In the rows, zero is written as 128.
Known rows, with every way that one mark hangs from another
j_295[j_978[j_400]]: [148 102 136 114  84 150 101 104 122 102 148 133 141 104 174 124 136 122
 142 111 147]
j_486[j_170[j_412]]: [124 147 129 114 108  96 121 138  92 128 127 119 136 136 128 108 125 108
  47 133  98]
j_400[j_438 j_623[j_486] j_978]: [112 196 221 162  85 102 178 126 117 102 162 109 102 115 187 186 114 114
 132 116 143]
j_400[j_978]: [128 141 164 133 119 118 127 137 134 127 144 100 117 105 193 137 126 134
 134 104 136]
j_486[j_170[j_412[j_623[j_400[j_438]]]]]: [149 186 131 130 133  83 120 152  70 114 124 143 116 153 134 163  67  94
  43 144  96]
j_623[j_400 j_486[j_170[j_412]]]: [117 162 122 147 111 100 167 132  18 127 131 154 108 135 137 126  99  71
  35 125  82]
j_412[j_623[j_486]]: [156 148 120 105 134 138 168 126  98 125 115 156 122 132 123 168 139 126
 132 148 139]
j_412[j_623[j_400[j_978] j_486]]: [154 158 144 130 145 128 166 135  72 114 132 150  90 112 191 190  88 110
 125 116 139]
j_438[j_400[j_978]]: [127 130 175 115 117  98 114 112 151 121 144 108 133 123 183 121 117 129
 107 109 174]
j_412[j_623[j_400[j_438 j_978] j_486]]: [148 201 170 157 127 103 172 141  74 114 145 144  82 121 204 201  77 101
 122 115 130]
j_170[j_412[j_623[j_400]] j_486]: [179 149 122  99 176  94 138 114  83 115 101 163 140 141 131 174 111 118
  71 148 111]
j_978[j_295 j_400]: [146 107 125 144  85 135 100  87 116 126 106 102 148 104 103 112 112 112
 153 111 159]
j_295[j_978]: [136 114 132 108 109 150 139 123 128 113 152 127 109 112 182 122 140 127
 133 140 140]
j_412[j_623]: [160 128 118  93 150 135 120 134 137 121 112 138 130 134 115 161 121 140
 131 148 143]
j_438[j_400[j_623 j_978]]: [121 118 205 110 122 112 110 101 167  95 146 104 136 128 162 154 103 134
 106 122 195]
j_400[j_438 j_623 j_978]: [117 175 217 153 100 103 133 129 157 100 157  91 112 114 182 181  98 127
 134 116 149]
j_412[j_623[j_400]]: [158 122 109 117 173 141 120 134 103 114 113 157 114 138 120 173  78 123
 121 141 135]
j_438[j_400[j_623]]: [117 106 170 108 131 122 114  92 161  99 131 132 150 152  95 146 110 131
 100 144 185]
j_295[j_978[j_400[j_438]]]: [143 145 161 139  63 124 111 110 127 103 162 127 132 111 188 134 123 112
 141 109 138]
j_438[j_400]: [125 116 139 115 128 110 116 106 142 125 129 136 144 150 119 113 119 124
 101 131 166]
j_486[j_623[j_400[j_978]]]: [108 147 139 131 146 125 112 138  98 117 136 143 108 111 198 195  75 111
 118 115 142]
j_295[j_978[j_400[j_623]]]: [145  90 164 109  88 162 100  96 141  81 150 130 145 108 149 154 125 124
 142 121 169]
j_400[j_438 j_623[j_486[j_170[j_412]]]]: [109 204 187 146  72  80 170 128  75 107 148 127 121 143 119 156 119  86
  45 144 102]
j_170[j_412[j_623[j_400[j_438] j_486]]]: [157 196 142 137 136  81 175 127  31 115 129 165 108 152 146 197  94  93
 101 139 107]
j_170[j_412 j_486[j_623]]: [129 165 122  92 135  83 132 111 109 128 111 156 163 128 141 172 153 119
  75 155 118]

Rows
[165 153 118 112 158 106 169 120  28 115 115 170 118 143 132 184 109 103
  99 141 115] => j_170[j_412[j_623[j_400 j_486]]]
[122 170 174 193 100  98 146 119  98 125 139  87  79 106 193 144  55  98
 137 110 136] => j_623[j_400[j_438 j_978[j_295]]]
[135 194 128 158 113 116 163 155  68 122 130 167  87 139 134 167  70  82
  58 139 105] => j_412[j_623[j_400[j_438] j_486[j_170]]]
[155 172 161 161 125 109 137 127 109 119 122  97  82 110 181 179  50 112
 143 129 154] => j_412[j_623[j_400[j_438 j_978[j_295]]]]
[ 96 176 126 157 135 107 124 138  93 121 135 163 111 141 145 197  68  96
 108 135 124] => j_486[j_623[j_400[j_438]]]
[119 134 202 134  87 116 170  73 125 109 132  94 115 113 151 146 103 110
 119 136 205] => j_438[j_400[j_623[j_486] j_978[j_295]]]
[136 132 190 135  67 136 108 100 145  80 164 122 138 113 162 167 111 116
 140 122 160] => j_295[j_978[j_400[j_438 j_623]]]
[116 171 197 121  85  98 161 129  80 103 148 106 118 113 172 154 124 101
  52 126 122] => j_400[j_623[j_486[j_170[j_412]]] j_978]
[103 137 165 121  92 123 147 106 125 105 136 146 131 143  95 127 111  94
  42 146 162] => j_438[j_400[j_623[j_486[j_170]]]]
[111 158 145 180  84 126 172 124  59 131 132 108  70  91 181 112  70  73
  77 116 122] => j_623[j_400[j_978[j_295]] j_486[j_170]]
[118 178 177 179 117  93 134 143 104 119 159 113  91 117 209 161  67 106
 121  96 116] => j_623[j_400[j_438 j_978]]
[129 127 148 167 120 125 138 113  93 125 123  92  88  94 178 133  68 106
 137 110 145] => j_623[j_400[j_978[j_295]]]
[114 140 208 119 103 111 155  97 131 100 152 122 124 126 168 162 117 117
 102 122 190] => j_438[j_400[j_623[j_486] j_978]]
[182 156 127  80 152  91 137 115 120 122 104 146 159 136 129 161 154 136
  86 157 121] => j_170[j_412[j_623] j_486]
[162 135 142 119 161 133 119 142 110 110 129 133 103 117 184 184  74 126
 127 117 146] => j_412[j_623[j_400[j_978]]]
[123 159 112 113 156  86 134 112  73 122 113 178 147 131 146 185 110 100
  62 148 110] => j_170[j_412 j_486[j_623[j_400]]]
[108 207 167 159 124  84 136 135 116 122 143 148 113 109 217 201  82 102
  86 123 122] => j_170[j_486[j_623[j_400[j_438 j_978]]]]
[122 142 191 148  85 134 183  96 109 110 132  88  97  95 160 159 112 112
 147 132 171] => j_400[j_623[j_486] j_978[j_295]]
[116 153 136 147 129 115 140 102 111 128 111 129 109  92 190 172  82 103
 104 138 150] => j_170[j_486[j_623[j_400[j_978[j_295]]]]]
[133 141 180 167  69 120 108  81 138 100 119  93 141 117  94 156  87 108
 150 121 168] => j_978[j_295 j_400[j_438 j_623]]
[169 134 115 100 174 107 124 125  64 111 109 154 132 147 126 180  92 118
  99 141 123] => j_170[j_412[j_623[j_400]]]
[108 136 131 145 126 128 123 115  94 125 116 115  95  97 185 179  63 101
 133 129 163] => j_486[j_623[j_400[j_978[j_295]]]]
[131 149 186 152  87 117  98 106 142  94 140 119 155 131 111 171 101 114
 136 109 151] => j_978[j_400[j_438 j_623]]
[147 186 136 154 134 112 172 133  65 117 130 170  96 143 138 190  84  98
 119 136 118] => j_412[j_623[j_400[j_438] j_486]]
[157 143 105 104 153 109 114 148  69 112 111 152 120 144 119 153  78 101
  44 145 104] => j_486[j_170[j_412[j_623[j_400]]]]
[ 92 144  97 133 134 140 104 148  92 122 122 167 113 130 130 161  69  89
  52 141 116] => j_486[j_170 j_623[j_400]]
[116 158 161 119  95 106 164 121  72 105 132 133 130 137 110 145 130  94
  48 145 115] => j_400[j_623[j_486[j_170[j_412]]]]
[109 153 184 153  64 137 170 114 112 112 134  84  91  91 152 133 103  96
  88 138 155] => j_400[j_623[j_486[j_170]] j_978[j_295]]
[106 149 156 134  92 141 161 128 108 107 136 139 114 128 102 140 117  97
  66 145 126] => j_400[j_623[j_486[j_170]]]
[ 99 209 175 193  80  95 170 154  66 123 161 130  72 112 209 141  71  73
  59  99  93] => j_623[j_400[j_438 j_978] j_486[j_170]]
[113 126 173 119 116 122 158  90 123 102 136 149 139 150 102 153 122 114
  95 143 177] => j_438[j_400[j_623[j_486]]]
